What can hang from each mark:
Z_749: Z_221 Z_368 Z_550 Z_688
Z_627: Z_928
Z_688: Z_749
Z_368: Z_749
Z_643: Z_100 Z_627 Z_928
Z_100: Z_643 Z_678 Z_749
Z_221: Z_749
Z_678: Z_550 Z_596 Z_928
Z_550: Z_678 Z_749
Z_928: Z_627 Z_643 Z_678

Known rows, with every way that one mark hangs from another:
Z_550{Z_678 Z_749{Z_221 Z_368}}: [  6  10   9  -5   0   7 -20  13  -7  -5   0  -6   1 -15 -12  -6   5   0
 -13   3  -4  -3   9   0 -13  10   3   2]
Z_688{Z_749{Z_221 Z_368 Z_550{Z_678}}}: [  6   9  10  -6   0   1 -18   9  -5  -2  -9  -1   2 -17 -19  -8   7  -2
 -14  -1 -10  -6   9  -4 -12   7   6 -11]
Z_643{Z_100 Z_627 Z_928}: [  4   7  15  14   6 -11  -5  -1   7  11   5   1  -4   1  -4   1   6  -3
  -4 -14  -7  -6 -11  -3  10   6   6 -18]
Z_100{Z_643{Z_928{Z_627}} Z_749{Z_368}}: [ -6   0  14  -7   4  -3 -12  10   4  13   6  -2   0  -6 -14   4   5 -11
 -23   7  -8  -7  -3   4   4  10  -7 -14]
Z_688{Z_749{Z_221 Z_368 Z_550{Z_678{Z_596}}}}: [ 15   2  15 -19  -1   4 -18   8  -3   3  -9  -4  -1 -19 -19  -6  13  -5
 -17   0 -11  -6   9  -2 -17   3   5 -11]
Z_221{Z_749{Z_550{Z_678{Z_928{Z_643}}} Z_688}}: [ -1   3  13   4   4   1   5  18  -1   0  -4 -18  -7 -15 -10  11  -4   4
 -13  13 -12  -6   3 -15   2   3   8 -21]
Z_643{Z_100{Z_749{Z_368}}}: [ -1  11   8  -6   8  -2 -18   4   2   9   6   1   6  -9 -13  -2   3  -8
 -23   1  -7  -3  -1   0  -1   9   1 -10]
Z_221{Z_749{Z_368 Z_688}}: [  9   0   9   2   6  -5  -4   8   0   1  -1   0   4 -13 -10   0  -3   5
  -9   4  -8   1   4  -7  -2  -1   4  -3]
Z_643{Z_100{Z_678{Z_596 Z_928}} Z_627}: [  7   9  21 -10   3  -9 -10   2   8   9  12  -9  -9  -2   0   3  13  -6
  -7  -3  -9  -3   0   4   0   6   3 -24]
Z_688{Z_749{Z_368 Z_550}}: [  3   1   9  -5   0   1 -12   4  -1   2  -9   5   3 -11 -18  -5   2   0
 -17   3  -8  -3   6  -6  -7   0   9  -9]
Z_688{Z_749{Z_221 Z_368 Z_550{Z_678{Z_928{Z_627}}}}}: [  2  10  11  -6  -5  -3 -18  10   2   1  -3  -9  -6 -19 -19  -7   7  -6
 -17   4 -11  -5  14  -2 -11   8   6 -23]
Z_678{Z_550 Z_928}: [ -6   8   2 -10  -2  -3  -4   5   8  -8   5 -15  -7  -5  -4   4  -7   0
  -6  14  -3  -6   6  -8  -5  -1   4 -13]
Z_627{Z_928{Z_643 Z_678}}: [ -2 -15  11   8   0   1   6   5   2   7   0  -1 -10  -5  -3   8   3   1
  -4   5  -7 -12  -3   2  12  -1  -3  -5]
Z_688{Z_749{Z_221 Z_550{Z_678{Z_596}}}}: [ 11  -3  14 -17  -4   6  -9   4  -1   1  -9  -7  -1 -15 -10  -5  14  -2
  -7  -3  -6  -5   6  -2 -10   3   3 -11]
Z_368{Z_749{Z_221 Z_550{Z_678{Z_596 Z_928}} Z_688}}: [ 15  10  18 -20  -1   6 -13  15   4  -6 -10 -20   2 -14 -17   2   0   2
 -19   9  -7  -3  11 -12 -16   6   7 -14]
Z_688{Z_749{Z_368}}: [  2  -1  -1  -2   0  -2 -13   2  -1   6  -3   5   1  -9  -5  -4   7   0
  -9  -1  -7  -2   3   2  -4  -1   3  -2]
Z_928{Z_627}: [-1 -4  5  2 -3  0  4 -1  3  5  2  0 -5 -1 -3 -3  2 -3  0 -2  2  3  2  3
  4  2 -2 -4]
Z_678{Z_550{Z_749{Z_221}} Z_596 Z_928}: [  6   6  15 -24  -6   4 -14   9  10 -14   5 -19  -4 -17  -8   1   3   1
 -12  17  -3  -9   9  -6 -15   1   5  -9]
Z_678{Z_596 Z_928{Z_643{Z_627}}}: [ 11  -8  11  -6  -1  -3   1   9   6   8   6  -9 -11  -2   2  10   7  -3
  -1   0  -9  -5  -4   0  -2  -4   9 -11]
Z_643{Z_100{Z_749} Z_627}: [  3   6  13  -2   7  -3 -10  -1   5  10   6   1   4  -3  -6  -3   4  -4
  -9 -10  -2   1  -4   5   8   9   4 -12]
Z_221{Z_749{Z_368 Z_550{Z_678{Z_928}} Z_688}}: [  6  12  13  -5   5  -3  -8  17  -3  -1  -3 -13  -3 -17 -19   0  -8   2
 -20  16 -12  -1  12 -15  -7   3  11 -20]
Z_221{Z_749{Z_368 Z_550{Z_678{Z_596 Z_928}} Z_688}}: [ 15   5  19 -18   5   0  -8  17  -1   4  -2 -17  -6 -18 -18   2  -3  -1
 -22  16 -13  -1  11 -14 -12  -2  10 -19]
Z_688{Z_749}: [-2 -6 -1 -1 -3  0 -5 -4  1  5 -3  2  1 -5  3 -2  7  2  1 -3 -1 -2  0  3
  2 -1 -1 -2]
Z_749{Z_221 Z_368 Z_688}: [ 12   9   9   1   3  -9 -15   6   5  -8  -7   2  13 -13 -15  -2   0   4
  -9   0 -11   0   7  -3  -7   0   2   1]
Z_928{Z_627 Z_643{Z_100} Z_678{Z_550 Z_596}}: [ -6  -9  29  -5  -1   2   6  -1  12  15   6  -7 -17  -8  -9   9   6  -8
 -20   1  -4 -14  -5  -6   8   9  -2 -23]
Z_368{Z_749{Z_221 Z_550{Z_678{Z_928{Z_643}}} Z_688}}: [  3  13  14   1   0   4  -9  21   2  -8 -12 -18   1 -15 -17   9  -2   5
 -20   8 -10  -9   6 -15  -8  11   8 -16]
Z_100{Z_643 Z_678}: [-11   7  10  -7   3  -3  -3   4  -1   0   6  -2   1   2   1   5   8  -1
  -5   5  -5  -5   2   9   2   9 -10  -8]
Z_928{Z_627 Z_643}: [-5 -9  7  9 -3  1  9  5  3  9  1 -1 -8 -4 -2  6  5 -3 -3 -3 -2 -3 -3  2
  7  4  0 -5]
Z_368{Z_749}: [ 0  2  0 -2  0  7 -4  4 -3  1 -2 -2 -1  1 -2  0  0  3 -7 -1  4 -2  2 -3
 -4  7  2  2]
Z_550{Z_678{Z_596 Z_928} Z_749{Z_368 Z_688}}: [ 14   4  13 -20  -1   6 -20  16   0   3  -4 -19  -2 -16 -11   1  -1  -1
 -24  17  -9   2  11  -5 -13  -2   6  -5]

Rows:
[  8  -5  21 -15  -3   6  -4  15   8   0   5 -18 -13 -12  -7   9   1   1
 -13  10  -5  -9   2  -7  -6   0  14 -13]
Z_678{Z_550{Z_749} Z_596 Z_928{Z_643{Z_627}}}
[  9   4  18   0   6  -3  -4  10  -1  -2  -7   1   6 -15 -23  -2  -7   5
 -17   8  -9   1   7 -14  -3   0  10  -9]
Z_221{Z_749{Z_368 Z_550 Z_688}}
[ 16  -1  18 -15  -2   9 -13   9   0  -4  -8 -13   6 -17  -7  -3   6   4
  -9   3  -3   1   6  -1  -9   2  -1   4]
Z_550{Z_678{Z_596} Z_749{Z_221 Z_688}}
[  9  12  16  -5   1   7 -10  12  -2  -9 -16  -9   8 -12 -20  -2  -4   7
 -16   0  -3  -2  10 -11  -8  11   5  -6]
Z_368{Z_749{Z_221 Z_550{Z_678} Z_688}}
[ 14   0  19 -19   1  13  -5  12  -3   4 -16 -13   0  -8 -18   0  -3   3
 -22   4  -1   2   8 -12  -9   5   7  -6]
Z_368{Z_749{Z_550{Z_678{Z_596}} Z_688}}
[-15   1  24   5   0   8  -4   3   5   2   4  -7  -7 -11  -9   8  -2   2
 -23   7  -1 -16  -5 -11   7  13   2 -16]
Z_928{Z_643{Z_100} Z_678{Z_550{Z_749}}}
[  2   0  36 -20   2   2  -8  13   6   2   6 -14  -9  -7 -10   7  10   0
 -17   8  -6 -13   0  -1   0  10   0 -18]
Z_100{Z_643{Z_627 Z_928} Z_678{Z_550{Z_749} Z_596}}
[  9  11  20 -10   0   1 -19  13   7 -16  -7  -7  11 -23 -24  -3  -6   9
 -21  10  -7  -4  12 -10 -11   3   6   0]
Z_678{Z_550{Z_749{Z_221 Z_368 Z_688}}}
[  3  -1  12 -13  -1   7   2  14  -1   6  -2 -18 -13  -7  -8  10   3  -7
 -16  12 -10  -8   1 -10  -7   1   8 -19]
Z_749{Z_550{Z_678{Z_596 Z_928{Z_643}}}}
[ 17   8  16 -19  -1   3 -25  17   3  -5  -4 -18   2 -21 -13  -1   4   0
 -20  14 -11  -1  12  -4 -17   1   5  -5]
Z_550{Z_678{Z_596 Z_928} Z_749{Z_221 Z_368 Z_688}}
[ 13  15  17  -4   3  -1 -14  13  -1  -8 -13  -4  10 -16 -27  -4  -5   2
 -19   3 -12  -1  11  -9 -10   5   7  -8]
Z_749{Z_221 Z_368 Z_550{Z_678} Z_688}
[  9  -2  13 -18   0   9   0   7  -5   5  -6  -9  -6  -4 -11  -1   1  -5
 -12   4  -2  -1   4  -6  -8   1   5  -9]
Z_749{Z_550{Z_678{Z_596}}}
[  9   5   8   0   0   0 -10   6   5 -10  -9  -3  12  -9  -9   0   0   9
  -7  -3  -1  -1   5  -5  -5   6   0   4]
Z_368{Z_749{Z_221 Z_688}}
[  8  15  11  -5   2   1 -14  12  -6  -6  -5  -3   1 -12 -22  -5  -1  -3
 -15   2  -9  -4  10  -6 -13   8   7  -9]
Z_749{Z_221 Z_368 Z_550{Z_678}}
[  5  17  17 -11  -2  -3 -24  15  11 -20  -2 -15   7 -23 -21   0  -8   7
 -22  19 -10  -6  14 -12 -14   2   8  -8]
Z_678{Z_550{Z_749{Z_221 Z_368 Z_688}} Z_928}
[  6  -3  25 -11   5  -7  -3   7   3  11   7  -6  -8   3  -1   8  15  -5
  -4  -3 -10  -9  -6   5   4   6  -5 -16]
Z_100{Z_643{Z_627 Z_928} Z_678{Z_596}}
[ 19  12  19 -20   1  -3 -18  15   4  -5  -8 -15   3 -18 -24   0  -1  -2
 -22  12 -16  -2  12 -10 -17  -1   8 -16]
Z_749{Z_221 Z_368 Z_550{Z_678{Z_596 Z_928}} Z_688}
[  4   7  18 -10   1   4 -15  12   5  -9  -8  -8   7 -18 -22  -1 -11   8
 -24  14  -4  -1  11 -11  -6   1   8   0]
Z_678{Z_550{Z_749{Z_368 Z_688}}}
[  4   4  13  -1   5   0  -3   9  -5  -1   1   3  -1 -11 -19  -4  -3   0
 -15   8  -6  -2   5 -10  -7   3   9 -11]
Z_221{Z_749{Z_368 Z_550}}
[-10   7  16  -9   9  -4 -16  14  -2   7   7  -5   3  -6 -11   9   9  -9
 -25  12 -14 -12  -2   3   2  13 -10 -15]
Z_100{Z_643{Z_928} Z_678 Z_749{Z_368}}
[  1 -14  23  -9   5   4  -4   4   7  20   6  -6  -7 -11  -6   9  11  -9
 -20   5 -10 -14  -8   5  12   4  -5 -14]
Z_627{Z_928{Z_643{Z_100{Z_749}} Z_678{Z_596}}}
[ 10   9  13 -19  -3   2  -8   9   2  -6  -1 -16  -6 -11 -10   0   4  -5
 -10   9  -8  -5   8  -6 -15   3   4 -17]
Z_749{Z_221 Z_550{Z_678{Z_596 Z_928}}}
[  9  10  17  -2   0   3  -9   8   4 -13 -15  -2  14 -12 -21  -1  -4   9
 -15   0  -3  -2   7 -12  -8   8   7  -3]
Z_368{Z_749{Z_221 Z_550 Z_688}}
[  3   2   7 -23  -2  -1  -3   5  10  -3   5 -18 -10  -6  -4   5  -1  -3
  -9  15  -4  -7   5  -7  -9  -5   4 -13]
Z_678{Z_550 Z_596 Z_928}
[  0  -2  19 -23  -8   7  -5   8  10   0   6 -19 -13 -13  -9   0   0  -3
 -16  17   2  -4   9  -4  -8   1   5 -13]
Z_678{Z_550{Z_749} Z_596 Z_928{Z_627}}
[  9   7  16  -3   3  -2  -8   8   2  -4 -13   2  10 -10 -25  -1 -10   2
 -21   8 -10   2   8 -12  -5  -2  10  -6]
Z_749{Z_368 Z_550 Z_688}
[ -9 -16  13  12  -5   2  11   0   3   9   2   2 -11  -2  -1   7   2  -3
  -6  -2   0  -7  -5  -1  11   7  -4  -9]
Z_928{Z_627 Z_643 Z_678}
[ 14  -1  31 -27   8  -4 -17  14   4  10   2  -3   7  -9 -16   4   8  -3
 -23   3 -14   1   6  10   0   7  -3  -8]
Z_100{Z_643{Z_627} Z_678{Z_596} Z_749{Z_368 Z_688}}
[ -6   7  27 -19   8   0 -11   6  10   8   7 -18  -6 -11 -13   9  12 -10
 -26   8  -8 -16  -5  -8   3  12  -5 -26]
Z_643{Z_100{Z_678{Z_550 Z_596} Z_749} Z_928}
[  6   1   1 -18  -1   3  -5   6  -1   7   3 -18 -12  -2   4   3   5  -7
  -5   9  -4  -2   3   0  -9  -1   0 -10]
Z_550{Z_678{Z_596 Z_928}}
[ 12  -1  11 -19   0  13 -15  13  -8   8  -1  -9  -6 -11 -10  -4   5  -4
 -20   8  -3   0   7  -1 -14   4   4   1]
Z_550{Z_678{Z_596} Z_749{Z_368}}
[ -5  18  26 -14  10  -5 -20  11   9   0   0 -10   8 -18 -25   4  -1  -2
 -34   9 -11  -6   8  -6   3  12  -1 -20]
Z_643{Z_100{Z_678{Z_550} Z_749{Z_368 Z_688}}}
[  6   8  10  -2  -1   3 -19   8  -1  -9   0   1   6 -15 -13  -6   3   2
 -12   4  -4  -3   6  -1 -12   6   4   5]
Z_550{Z_749{Z_221 Z_368}}
[ -7   4  27   1   4  -2  -8   4  16  -4  -2  -8   8 -20 -16  11  -1   1
 -24   3  -9 -16  -4 -10  10  13  -4 -18]
Z_928{Z_643{Z_100{Z_749{Z_221 Z_688}}} Z_678{Z_550}}
[-11   4   5   4   0  -3   0  11   1  -1   7 -12  -9  -4   2  14   7  -2
  -6   9 -10 -10   0  -1   2   5  -2 -15]
Z_100{Z_678{Z_928{Z_643}}}
[  8   3  12  -2   1   3 -15   9   0  -3  -8  -1  10 -14 -15  -2  -6   6
 -19   8  -5   4   7  -5  -4   0   6   5]
Z_550{Z_749{Z_368 Z_688}}
[-11   6   9  11   0  -7   0   3   9  12   9  -8 -10  -5  -1   8   8  -7
 -10   0  -8  -7  -5   1   8   7   1 -23]
Z_678{Z_928{Z_627 Z_643{Z_100}}}
[  6   3  31 -37   7   0 -15  15   4   6  10  -9  -4 -10 -19   4   6  -7
 -24   8 -10  -7   8   6  -6  11  -1 -15]
Z_100{Z_643{Z_627} Z_678{Z_550 Z_596} Z_749{Z_368}}
[  2   5   8  -4  -2   3 -10   4  -3  -3  -9  -4   1 -14 -10  -6   8   1
  -5  -4  -5  -5   6  -2  -5   6   2 -11]
Z_688{Z_749{Z_221 Z_550{Z_678}}}
[  3  14   6  -8  -2  -3 -22  11  -1  -5  -4  -9  -2 -18 -16  -5   6  -3
 -16   8 -13  -8  12  -5 -14   5   7 -19]
Z_688{Z_749{Z_221 Z_368 Z_550{Z_678{Z_928}}}}
[ -7   3  12   2  -4   4   4  14   0   7   0 -15 -15  -7 -11   6   0  -6
 -14   9  -6  -5   4  -6   1   7   6 -23]
Z_749{Z_550{Z_678{Z_928{Z_627 Z_643}}}}
